What can hang from each mark
zifuv: buze lafir mefi puzavi viti
buze: zalek zifuv
puzavi: zifuv
lafir: zifuv
zalek: viti
mefi: zalek zifuv
viti: zalek zifuv

Each row was made from one small tree. The marks that hang from a mark follow it in brackets, in alphabetical order. Every link used is in the known rows. Write each row's tree.
Known rows
mefi(zifuv(puzavi)): [ 12.3 -15.8   6.6 -22.4 -14.1  -0.5   8.2 -21.6  38.9  50.0  11.7 -34.9
 -35.5  43.3  11.6  56.4 -35.7 -27.0  27.9 -13.3   1.5]
zalek(viti(zifuv(puzavi))): [  4.6 -16.0  -6.9   6.9 -38.3   8.3   8.0 -22.8  28.0  64.4  25.7 -32.6
 -19.0  12.8  20.9  57.4 -31.5 -26.5  36.8 -11.6  10.0]
buze(zalek zifuv(mefi viti)): [ 53.0  22.3   6.1  10.3   2.7  19.5  30.9   4.1 -21.5   5.8   2.3 -33.3
  -8.8 -15.7 -24.4   7.7  -6.0 -30.6  38.1 -17.8  15.1]
buze(zalek(viti) zifuv(lafir puzavi)): [ 33.9  -5.6 -17.7   8.7 -11.5   0.9  57.5  -0.4   1.1  39.2   5.0 -47.2
 -20.0  27.6  -4.0  13.8   2.4 -32.2  14.0 -41.4  22.5]
mefi(zalek zifuv(buze lafir puzavi)): [  5.2 -16.8  16.7 -20.3  24.3  -2.0   2.3  11.0  37.8  27.4  -4.1 -55.2
 -15.4  27.2  10.3  13.2  10.5   8.1  15.3 -11.6  12.6]
mefi(zifuv(buze lafir puzavi viti)): [  8.7  11.2   1.2 -16.1  51.7  -6.0   7.2  16.1  24.0  42.6  22.0 -52.8
 -15.0  31.2   5.2   2.8   2.0  -3.0   4.5  10.4  10.5]
puzavi(zifuv(buze)): [ 35.4  -3.5  76.9 -11.1   3.6  10.6 -21.2 -16.7  15.4  37.8  11.0 -42.8
 -10.3  -7.3   1.1  32.3 -33.7 -46.5  22.5  20.6  -3.8]
buze(zalek): [ 31.9 -17.7  25.6  -6.4 -40.4  17.6  16.2 -13.3  -5.3  30.1  -7.4 -19.7
 -16.1  -5.3  -6.4  33.8 -14.0 -40.6  15.2 -16.8   3.4]
zalek(viti(zifuv(buze puzavi))): [  2.5 -13.2  17.2   3.8 -20.5  10.5  -4.8  -5.5  19.0  50.8  22.1 -37.2
  -4.7  -1.1  21.6  42.8 -19.9 -22.8  39.9   5.2   5.2]
mefi(zifuv(buze)): [ 26.5   0.8  51.0 -18.6  -2.2   6.8 -14.7   2.9  26.1  25.0   3.4 -31.4
 -14.3   4.9   7.5  39.4 -15.9 -27.0  22.0   1.5   4.7]
buze(zalek(viti) zifuv(puzavi)): [ 38.3 -15.6 -11.3   8.9 -40.1  17.6  51.2  -9.2 -11.1  35.3   5.8 -41.8
 -21.6  20.6 -11.1  38.1 -16.7 -38.6  33.5 -39.3  11.1]
mefi(zalek): [ 16.4 -23.5  24.1  -6.0 -35.1  21.3  -2.2 -12.8  13.5  31.7  -9.5 -25.8
 -11.6  -3.1   0.5  41.0 -14.2  -6.9  18.1 -29.7   0.6]
puzavi(zifuv(buze(zalek) lafir mefi)): [ 59.5  11.1  57.3  -5.3  39.1  -3.0   2.4  -2.2   7.6   8.2 -11.9 -46.0
  -6.5 -25.0  -2.0 -21.2   6.6 -41.6  20.3  36.7  25.4]
mefi(zifuv): [ 26.0  -2.2  27.3 -16.8 -19.8   6.2  -1.3 -14.6  37.4  38.8   7.9 -26.1
 -29.7  18.0   6.4  54.8 -26.1 -29.4  20.0 -15.9   8.2]
viti(zifuv(buze lafir mefi(zalek))): [ 13.2   5.0  41.1  -1.5  24.2  -0.5 -26.2  12.2  33.7  12.3  -7.6 -39.8
   8.6 -37.5  19.4  -3.6  16.3   2.5  39.0   0.8  21.5]
buze(zifuv): [ 26.2  -2.2  39.8  -5.7 -23.0   2.7   5.6 -16.9  13.6  36.8  11.6 -33.9
 -14.2  15.7   0.2  48.0 -38.6 -43.4  31.6 -45.1  -2.1]
lafir(zifuv): [ 15.7 -16.3  43.3 -20.6   4.2  -3.1   4.5  -5.9  15.7  49.0  10.4 -22.3
 -17.7  25.0   9.9  46.7 -51.1 -53.2  24.2 -16.5   1.5]
zalek(viti): [ 28.4  -6.0   8.5   9.3 -37.1  14.5   8.6 -14.8  10.3  46.4  -0.2 -14.9
 -17.2  -5.4   7.3  44.5 -19.2 -24.0  10.7 -13.1  11.9]
buze(zifuv(lafir mefi puzavi viti)): [ 23.6  24.2 -15.9  -0.1  49.2 -17.2  24.5   0.1  11.7  36.3  19.3 -49.8
 -14.8  26.8  -1.1  -4.6 -15.4 -17.0  28.7 -17.5  14.1]
viti(zalek zifuv(mefi)): [  7.5  -7.4  40.9  24.0 -25.5  -2.7 -22.9  -5.6  27.1  31.6  16.6 -16.1
 -12.2 -23.8  21.7  29.3 -13.3 -39.3  33.8 -22.6  25.2]
zifuv(lafir puzavi viti(zalek)): [-12.0 -14.1  -8.1  20.1  15.5 -10.0  14.1  10.0   6.2  58.8  29.5 -36.6
 -18.9  29.7   4.5   1.2   3.3 -21.6 -19.8 -28.7  15.5]
viti(zalek zifuv(buze lafir puzavi)): [-25.1 -24.9  42.3  13.8   8.0 -17.1 -17.1  12.1  29.3  51.5  31.0 -45.3
  -4.5  10.7  29.6   7.1   1.2 -35.0  11.4 -23.5  17.0]
puzavi(zifuv(lafir mefi viti)): [ 47.1  31.1  16.3   1.8  52.7  -4.7  -0.3 -13.1  22.5  37.1  16.0 -44.0
 -16.5  -6.0  -4.1  -6.6 -10.6 -25.6   9.8  28.4  19.8]

Which tree is each row?
[ 54.9   3.4  39.7  11.6   9.5  15.5  20.3   3.0   1.3  27.7  -1.3 -47.5
  -5.9 -20.7  -5.4  -3.8  15.2 -36.5  -2.0  21.9  26.4] | puzavi(zifuv(buze(zalek(viti)) lafir))
[ 50.6  31.7   0.1   8.9  29.6  -0.3  35.0   9.8 -11.5   9.3   4.3 -41.0
  -9.8  -9.7 -17.9 -17.7  12.1 -25.4  21.4 -19.8  25.8] | buze(zalek zifuv(lafir mefi viti))
[ -4.8  -4.5 -12.1  14.4  22.9 -10.4  19.1  13.2  30.3  52.4  32.8 -44.2
 -30.5  41.2   3.0   9.7   8.2 -17.1 -16.0 -30.6  25.8] | mefi(zifuv(lafir puzavi viti(zalek)))
[ 28.9  -5.4   1.8 -13.2   8.8  24.7  26.4  12.0  -5.2  21.9  11.1 -47.3
 -17.8  14.3 -13.9  17.7   2.3 -18.3  20.4  12.0   5.1] | mefi(zifuv(buze(zalek) puzavi viti))
[ 46.9  14.6  22.4   1.6  14.8  22.7   9.2  15.7 -29.2  -0.3  -9.2 -23.7
   2.0 -40.0 -14.7 -10.7  10.5 -19.8  24.5  30.7  12.7] | zifuv(buze(zalek) mefi viti)
[ 22.9   1.2  35.3  -5.0  30.6  -2.1 -14.6  13.7  13.8   5.2 -26.5 -32.6
   4.6 -27.3  10.2 -15.2  17.8   7.5  18.6   4.9  19.1] | zifuv(buze lafir mefi(zalek))
[-11.3 -13.8  39.9  24.5 -15.8 -12.7 -16.2  -0.9  37.6  53.8  29.3 -28.6
 -11.8  -2.6  24.3  22.5  -0.2 -39.7   1.8 -42.5  24.7] | viti(zalek zifuv(lafir))
[ 29.4  12.9  31.6  11.5  -7.5   9.7 -17.4   2.6  14.4  22.0   2.6 -22.5
   0.0 -42.0  20.2  24.6  -7.9 -18.6  48.4  21.0  21.7] | zalek(viti(zifuv(buze mefi)))
[  8.4 -25.0  33.8 -10.1 -22.9  14.2   1.4  -5.4   4.7  35.8  13.4 -43.2
  -4.0  -1.0   9.9  31.0 -15.2 -39.8  44.6   1.8   0.4] | viti(zifuv(buze(zalek) puzavi))
[ 17.2  -0.2  10.0   4.8  -2.7   2.6  -6.9  -2.6  19.6  33.0   8.3 -33.5
  -5.2 -16.3  24.0  26.5 -17.7 -19.4  55.5  21.9  15.6] | zalek(viti(zifuv(buze mefi puzavi)))
[-10.2 -27.2  10.0   9.6  17.4  -0.9  21.4  15.2  -3.4  58.0  36.0 -31.8
 -22.4  45.7   0.3  26.2 -31.5 -45.9   6.7 -26.1   8.9] | lafir(zifuv(puzavi viti(zalek)))
[-11.3 -11.5  33.8 -11.7  18.3 -16.6 -15.3  -5.5  35.8  54.1  24.0 -48.7
  -2.0  14.1  28.7  16.5 -15.7 -26.6  27.5  -0.5   5.7] | viti(zifuv(buze lafir puzavi))
[  5.2  -7.1  42.9  24.9  -1.9  15.2 -12.6  23.3 -17.1  30.0  17.7 -25.7
  -0.7 -16.0  -5.0  10.0   3.8 -22.9  -6.4 -11.8   7.8] | zifuv(buze viti(zalek))
[  1.4  -1.6  11.0  27.3   9.3  -4.0   3.7  13.6   6.3  48.6  23.0 -25.9
 -12.4   1.7   1.5  -1.3  11.9 -21.9 -28.5 -31.4  19.7] | zifuv(lafir viti(zalek))
[ 24.4 -11.4  53.5 -18.3  33.9   6.4  -7.2  21.4   4.6   2.4 -18.7 -28.0
   1.3 -11.3   5.4  11.1 -14.9 -18.0  45.3   5.8  10.9] | lafir(zifuv(buze mefi(zalek)))
[ 18.9  -4.9  14.1 -11.1   1.4   2.1   4.9  -2.4  47.9  29.5  -6.5 -38.5
 -21.3  14.3   5.7  27.5   9.6   4.7   3.6 -32.3  22.1] | mefi(zalek zifuv(lafir))
[ 42.8   6.2  55.9  -4.6  46.1   2.8 -17.0   0.3  23.9   7.8 -15.5 -50.8
  -1.7 -25.2   4.0 -12.3   8.1  -9.4  24.3  24.2  20.8] | puzavi(zifuv(buze lafir mefi(zalek)))
[  4.7 -18.2   4.4  -5.5 -16.8   8.1  -8.9 -19.1  33.1  30.8   2.3 -35.7
 -13.7  -2.2  15.6  37.6 -23.2  -5.0  61.6 -11.2   9.3] | viti(zifuv(mefi(zalek) puzavi))
[ 50.3  22.9  25.3   0.3  24.5  13.7  -5.0 -19.6  10.9  32.9  14.7 -36.8
 -20.1 -11.8 -10.2  18.2 -29.9 -30.2  27.5  30.7  11.0] | puzavi(zifuv(mefi viti))
[  2.4  -0.2  34.7  24.7   3.6 -20.0 -17.6   2.5  38.5  36.2  16.9 -25.3
 -10.5 -15.6  28.8   5.8   6.6 -35.2  16.8 -25.2  35.6] | viti(zalek zifuv(lafir mefi))
[-19.4 -36.1  24.2  16.8 -38.9  -1.5  -8.4 -13.6  27.8  60.5  34.4 -32.5
 -19.7  20.1  21.7  49.0 -26.6 -44.4  28.0 -36.5   7.7] | viti(zalek zifuv(puzavi))
[ 14.2  12.9  25.2  -3.9  14.8 -18.6 -16.2 -13.5  45.6  39.8   8.7 -30.0
  -9.6 -13.8  27.9  15.5  -9.9 -27.9  34.1  -2.9  22.1] | viti(zifuv(lafir mefi))
[ 42.7   9.6  32.1  -9.0  47.9  13.3  20.2  30.8 -29.1   4.0  -2.9 -26.4
  -1.1 -19.3 -14.1 -10.4  -5.8 -39.2  33.6  28.4  16.3] | lafir(zifuv(buze(zalek) mefi viti))
[ 32.1  -6.4 -18.7  10.7 -15.1  13.9  27.5  -4.4   4.8  16.9 -10.3 -41.2
 -15.5   7.9  -3.7  31.2 -12.2   0.5  51.2 -33.4  16.7] | buze(zifuv(mefi(zalek(viti)) puzavi))
[ 23.6  23.6  22.2  -9.4  43.9   0.0  -2.1  20.4  23.4  31.4  15.3 -43.3
  -9.8   4.2   1.0   2.6  11.4  -6.3  -5.2   8.4  16.3] | mefi(zifuv(buze lafir viti))
[  2.0   3.0  56.8  23.2  19.6 -18.6 -29.2  19.1  29.3  23.6  12.6 -29.3
   2.1 -30.3  28.4  -9.8  15.6 -32.8  18.4  -6.7  31.5] | viti(zalek zifuv(buze lafir mefi))
[ 12.0  -1.1  21.7 -16.1  43.8 -24.3  -5.4   3.4  18.6  31.3  -6.8 -36.8
  -6.8   8.3  20.5  -9.7  -9.3 -19.6  23.9  19.8   8.8] | zifuv(buze lafir mefi puzavi)
[ 15.4   2.4  44.6 -14.0  39.1   9.5  -0.3  22.2  -9.7  35.8  19.0 -32.2
  -0.3   7.1  -1.6  20.2 -30.2 -37.0  18.8  10.8  -0.6] | lafir(zifuv(buze viti))
